What can hang from each mark
j_660: j_121 j_133 j_176 j_377
j_176: j_660
j_133: j_659 j_836
j_377: j_181 j_660
j_121: j_660
j_677: j_660 j_930
j_181: j_133 j_176 j_377

Known rows, with every way that one mark hangs from another
j_121(j_660(j_133(j_659) j_176 j_377)): [-22.8  10.7  21.0 -27.5 -47.4  30.6 -39.6  -7.1 -13.6   9.4 -25.2  59.0
 -16.9 -25.8  36.0  41.2 -35.2   2.4  11.9  21.9 -15.6  35.1]
j_377(j_181): [ -4.4 -12.5   1.6   6.4 -38.7  34.3  -2.7  -5.7 -14.6   3.7 -31.7  47.7
 -27.0  -1.8  31.3  14.6 -30.1  -3.2  -1.4  11.9   1.3  42.7]
j_176(j_660(j_121 j_133(j_659) j_377)): [-14.5  -6.7  26.6 -28.4 -59.6  27.9 -46.4 -26.8 -22.6  14.8 -33.6  46.3
 -18.5 -12.9  40.6  18.7 -43.1 -14.3  33.2  -7.7  -3.2  41.3]
j_377(j_660(j_121 j_133(j_836) j_176)): [-25.5  19.5  19.1 -15.8 -40.7  38.2 -25.8   8.8 -14.1  22.4 -52.9  39.3
 -24.2 -27.3  18.2  18.5 -30.7  12.4  28.4  -0.9   6.7  35.0]
j_377(j_660(j_133(j_659) j_176)): [-19.4   0.7  24.3 -33.8 -50.9  35.4 -13.3 -19.1 -15.3  12.5 -39.2  42.7
 -24.8 -20.9  15.3  28.8 -20.5   8.4  23.9   3.6  29.0  23.9]
j_181(j_176): [  9.2 -34.2  39.6 -16.5 -11.9  22.0 -20.6 -36.9 -37.8  -3.3   1.5  23.2
 -27.9  19.0  31.4   8.1 -55.5 -11.2   7.2 -14.0 -15.0  30.3]
j_121(j_660(j_133(j_659 j_836) j_176)): [-18.9  -0.3  12.7 -10.6 -64.7  24.4 -25.8   6.1 -16.0  16.6 -18.9  64.0
 -18.2 -20.2  36.7  18.6 -45.6   5.6  -7.3  29.9 -16.8  21.6]
j_660(j_133(j_836) j_176 j_377(j_181)): [-36.6  21.5  21.5 -29.4 -39.0  64.1 -38.0   9.5 -16.7  19.6 -56.1  51.2
 -32.3 -56.6  37.2  66.8  -5.7  12.1  21.8  11.8 -20.0  57.3]
j_377(j_181(j_133 j_176) j_660(j_121)): [ -3.8  16.5   6.5 -10.2 -36.4  66.0   4.7 -28.5 -25.0  -3.0 -40.4   4.7
 -48.7  -1.2  31.7   5.7 -32.5   9.1  37.6  -5.2   0.5  49.4]
j_181(j_133 j_377): [-13.2 -20.8  27.5  -5.6  18.0  43.5 -15.9 -47.9 -32.0  -5.8 -28.8  20.7
 -29.6   7.2  12.9   2.4 -52.3 -27.7  14.9   0.5  -5.2  34.9]
j_677(j_660 j_930): [ 30.0   8.2   3.3  -5.4 -68.2  11.3 -37.5 -31.3 -31.0  35.9   1.0  42.8
  -7.1  -2.9  44.9   7.0 -62.4 -46.6 -22.7 -15.3  13.1  58.1]
j_377(j_181(j_133(j_836) j_176(j_660))): [  6.5 -16.5   2.4  -7.2 -57.7  62.6  -4.9 -29.2 -30.4   8.9 -21.9  20.0
 -44.7   2.0  54.4   1.2 -40.5  -6.2  -1.4   1.1 -22.4  43.5]
j_181(j_133): [ -7.9 -17.8  12.4 -18.8 -14.9  37.4 -31.1 -23.0 -24.2  -4.7 -17.4  25.3
 -16.9   3.7  19.0  -7.3 -42.4 -10.2  18.8  -8.4  -1.9  33.2]
j_677(j_660(j_121 j_377(j_181)) j_930): [ 17.0  38.2   3.0  -6.1 -58.3  25.1 -46.4 -23.9 -28.0  29.9 -25.3  43.9
 -18.7 -16.7  49.5  25.6 -53.6 -37.7   5.0 -16.0  -4.9  84.9]
j_660(j_133): [-18.4 -12.8  29.2 -12.2 -30.0  28.2 -24.7  -8.8 -27.1   3.9  -4.7  32.0
  -7.7 -20.4  16.1  22.1 -36.7  -5.5  22.2   1.1  21.6  24.1]
j_176(j_660): [ 11.0 -33.2   6.5  -9.5 -63.7  19.6 -33.1 -23.7 -15.3  27.9 -24.3  45.9
 -11.5  12.7  46.1  -9.3 -51.8 -25.9 -15.1  -6.8  -2.7  28.9]
j_121(j_660): [ -2.8  -9.7  -0.3   8.2 -36.2  10.3 -23.5  -1.4 -10.4  11.9 -12.5  57.1
  -8.0  13.8  39.2  -1.5 -57.2 -10.2 -20.5  18.0  -8.9  25.5]
j_121(j_660(j_133 j_176)): [-11.6   4.8  13.5  -8.3 -57.4  30.9 -36.1   7.7 -13.3  18.1 -10.6  43.3
  -7.5 -26.3  31.3  19.6 -46.7  -0.4   0.9  21.6 -16.1  26.0]
j_181(j_133(j_659) j_377): [-17.2 -29.3  34.2 -16.6   8.0  34.7  -6.6 -62.8 -35.4 -16.6 -29.8  35.5
 -38.5  12.4  10.9   4.9 -50.5 -23.4  20.4   7.8   0.4  29.2]
j_176(j_660(j_133(j_659 j_836))): [ -5.8 -29.5  13.7 -16.0 -80.2  24.2 -23.7 -23.4 -24.6  26.4 -20.4  54.1
 -19.0  -2.6  47.9   2.4 -45.7 -15.6  -7.1   4.0  10.3  20.1]
j_677(j_930): [ 12.9  -4.5  10.7  -0.4 -33.5  14.7 -20.8 -36.7 -22.1  10.7 -10.2  52.7
  -9.7 -13.7  19.4   5.5 -50.7 -27.3 -16.3  -5.3  13.5  45.6]
j_677(j_660(j_133) j_930): [ 20.5  17.2  12.0  -9.5 -76.7  22.2 -37.8 -28.6 -37.3  35.6  11.9  30.3
  -3.5 -24.3  40.1  19.3 -56.8 -42.0  -7.1 -13.1  26.8  53.6]

Rows
[  2.9  -0.9   5.1  -5.5 -42.0  50.5  17.8 -29.2 -19.9   7.3 -36.1  24.9
 -43.8   8.4  40.4  20.2 -25.4   3.5   2.4   1.6  18.4  39.6]
j_377(j_181(j_176) j_660)
[-21.8   1.8  37.1  -3.6  -0.5  36.3 -12.9 -28.4 -22.5  11.7 -49.6  31.0
 -29.8 -14.0   8.4  25.6 -44.5 -14.1  23.1   5.1   5.4  35.8]
j_181(j_377(j_660(j_121 j_133 j_176)))
[-34.9   5.6  42.8 -25.6 -51.4  28.4 -41.4  11.3 -27.6   6.6 -37.7  55.5
 -29.8 -45.4   9.9  23.3 -40.3  17.5  49.4   9.6 -28.6  35.9]
j_660(j_121 j_133(j_659 j_836) j_176)
[-28.9 -12.3  36.1 -32.3 -57.2  32.1 -28.5  -1.9 -26.4  11.5 -29.0  59.8
 -27.4 -38.2  19.1  32.7 -28.1  10.9  19.1  14.8  -8.4  24.9]
j_660(j_133(j_659 j_836) j_176)
[ 25.6  25.6  14.1 -13.2 -76.4  17.7 -59.3 -15.2 -28.7  38.9 -14.0  38.8
 -11.8 -25.8  34.7   8.4 -65.6 -36.6   4.4 -17.5 -21.6  71.1]
j_677(j_660(j_121 j_176) j_930)
[-16.3  13.5  27.1 -12.3  -0.2  37.2 -35.5 -14.0 -23.1  -7.0 -46.5  38.7
 -36.5  -5.7  33.7  32.6 -37.6   1.5  42.8  -8.9 -32.4  68.9]
j_660(j_121 j_377(j_181(j_176)))
[-40.5  20.5  54.6 -49.6 -27.8  36.6 -61.0  -7.3 -23.4  -4.4 -47.4  48.9
 -27.2 -52.9   8.8  55.6 -25.4  13.2  76.8  -1.0 -26.7  55.2]
j_660(j_121 j_133(j_659) j_176 j_377)
[-30.1  11.3  40.3 -45.7 -23.6  48.8 -57.6  -6.2 -19.4  11.8 -37.7  38.3
 -16.0 -51.1  19.9  62.7 -15.2   1.8  40.0  -3.3 -12.3  49.8]
j_660(j_133 j_176 j_377)
[-21.9  -1.5  33.7   4.6   8.7  30.4  -4.2 -33.2 -25.1   6.9 -43.4  31.9
 -27.7  -1.4  10.8  19.7 -48.1 -18.1  19.4   4.0  20.0  32.5]
j_181(j_377(j_660(j_121 j_133)))
[ 30.2  13.5   9.6 -17.6 -79.1  20.7 -49.8 -24.7 -27.5  42.5  -8.0  41.7
  -9.9 -20.6  41.1  14.9 -56.9 -41.5 -16.5 -14.5  -7.5  63.2]
j_677(j_660(j_176) j_930)
[-14.2  -0.6  18.2 -16.1 -64.6  25.1 -29.4  -2.6 -15.6  10.9 -11.4  53.8
 -13.8 -23.0  29.7  21.0 -45.3   2.2   5.2  26.7 -12.0  22.3]
j_121(j_660(j_133(j_659) j_176))
[ -3.8  -8.4  44.7 -16.9  21.2  58.5  -5.5 -71.3 -46.1 -10.1 -24.7 -10.7
 -50.0  15.4  19.7   3.7 -60.9 -19.6  35.7 -14.2 -12.6  38.6]
j_181(j_133 j_176 j_377(j_660(j_121)))
[-43.9  31.6  20.1  -4.9 -16.7  47.8 -33.3  13.6 -23.1   4.9 -52.4  48.7
 -30.2 -38.0  33.5  45.5 -25.2  11.4  44.2   5.5 -10.7  61.4]
j_660(j_121 j_133(j_836) j_377(j_181))
[ -2.7 -12.3  19.7  -9.5 -68.9  28.1 -42.6 -12.1 -22.5  24.3 -18.8  30.8
  -9.3 -13.9  35.5  -2.9 -54.9 -17.1  22.2  -7.4  -3.8  32.7]
j_176(j_660(j_121 j_133))
[-19.2   8.2   3.2  -9.2 -61.3  48.9  21.1 -20.0 -15.2   5.4 -41.0  41.6
 -36.6 -16.1  28.1  31.3 -11.0  11.0  16.6  17.0  48.1  31.2]
j_377(j_181 j_660(j_133(j_659)))
[-13.9   7.0  -4.1  -7.1 -34.7  31.9 -20.6 -14.1  -9.9   1.4 -31.7  60.0
 -23.3   4.9  48.1  20.9 -38.0  -2.9  -4.4  22.2 -11.6  42.9]
j_121(j_660(j_377(j_181(j_133(j_659)))))
[-10.0 -13.2   3.2 -10.6 -44.7  45.9   0.0 -24.3 -20.7  -9.7 -30.0  40.3
 -36.8  -3.3  27.4   8.3 -27.4   1.2  17.1  12.7   1.9  40.2]
j_377(j_181(j_133(j_659)))
[-15.8   0.4  16.4 -15.1 -52.6  33.5 -50.3  -8.8 -20.4  28.5 -40.6  46.2
 -16.5 -14.5  49.5  15.1 -44.8 -14.2  16.5  -8.8 -11.8  44.8]
j_176(j_660(j_121 j_133(j_836) j_377))
[-40.8  -3.7  31.6 -30.9 -16.7  26.6 -25.9 -19.0 -28.2   0.0 -36.5  69.5
 -27.7 -16.1  33.6  49.4 -20.4   3.4  19.9   6.4  17.1  35.9]
j_660(j_133(j_659 j_836) j_377)
[ -3.9   5.0  -4.1  -8.9 -41.3  67.8  16.6 -29.6 -24.4   6.5 -41.3  17.8
 -51.6   6.2  45.5   9.6 -24.5   7.6   4.1   1.4  10.8  41.0]
j_377(j_181(j_133(j_836) j_176) j_660)
[ -2.5  -9.4  13.1 -16.6 -43.2  22.7 -53.5 -18.9 -13.7  22.5 -44.1  48.3
 -15.4   5.4  46.4   4.8 -50.2 -21.5  13.4 -15.1 -20.6  49.9]
j_176(j_660(j_121 j_377))
[-10.9   7.7   7.7 -15.6 -32.1  25.3 -46.1   1.1  -4.7  16.9 -36.0  61.5
 -13.1  -7.6  42.4  27.1 -41.9  -4.5  -8.0  14.9 -33.1  43.3]
j_121(j_660(j_176 j_377))
[ 14.8 -31.7  33.1 -28.0 -32.7  31.4 -33.8 -48.6 -33.9  11.7 -10.2  24.1
 -28.4  18.8  52.9  12.6 -53.6 -21.2   1.9 -19.5 -20.9  38.9]
j_181(j_176(j_660(j_377)))
[ -0.8  11.1  17.9 -17.7 -31.5  11.6 -61.1  -2.0 -25.8  24.4 -30.7  42.0
 -14.3  14.0  47.7  18.6 -53.6 -25.7  21.1 -21.2 -14.7  63.8]
j_677(j_660(j_121 j_377))
[ -1.5 -12.7  -4.7 -15.9 -57.9  44.5 -33.2 -23.8 -13.2  26.9 -47.1  49.0
 -25.6   3.6  60.6  11.1 -34.2 -19.4 -10.1  -4.1 -11.7  48.5]
j_176(j_660(j_377(j_181(j_133(j_836)))))
[ -8.9  10.6 -13.4  -7.0 -44.0  61.1  10.3 -20.2 -10.9   6.9 -49.5  26.3
 -36.3  -1.9  31.9   9.4 -16.5   4.5  10.6   5.9  27.0  40.9]
j_377(j_181(j_133) j_660)
[  0.5  -4.2  29.7 -35.1 -79.9  23.0 -47.3  -8.2 -32.6  28.2  -7.6  36.3
 -15.7 -14.3  37.4  27.5 -43.7 -18.1  18.6  -4.7   0.0  39.3]
j_677(j_660(j_133(j_659) j_176))
[-15.2  -3.9  31.5  -0.7   6.2  28.6 -12.5 -29.6 -18.5  11.9 -57.7  39.9
 -31.9   1.3  11.3  16.6 -48.3 -17.3  12.5   3.7  -3.9  38.9]
j_181(j_377(j_660(j_121 j_176)))
[-15.5  13.9   9.8  -5.6 -38.0  42.0 -21.9  -9.9 -19.2   7.0 -13.5  39.7
 -19.5 -14.2  49.3  38.2 -38.3  -1.4   4.0  19.1  -6.3  40.1]
j_121(j_660(j_133 j_377(j_181(j_176))))
[ 21.8  19.1   6.0 -17.1 -51.4  17.1 -48.3 -36.0 -29.1  34.0 -13.6  48.4
 -10.1  -5.3  50.8  26.4 -51.7 -46.2 -16.1 -20.3  10.4  70.8]
j_677(j_660(j_377) j_930)
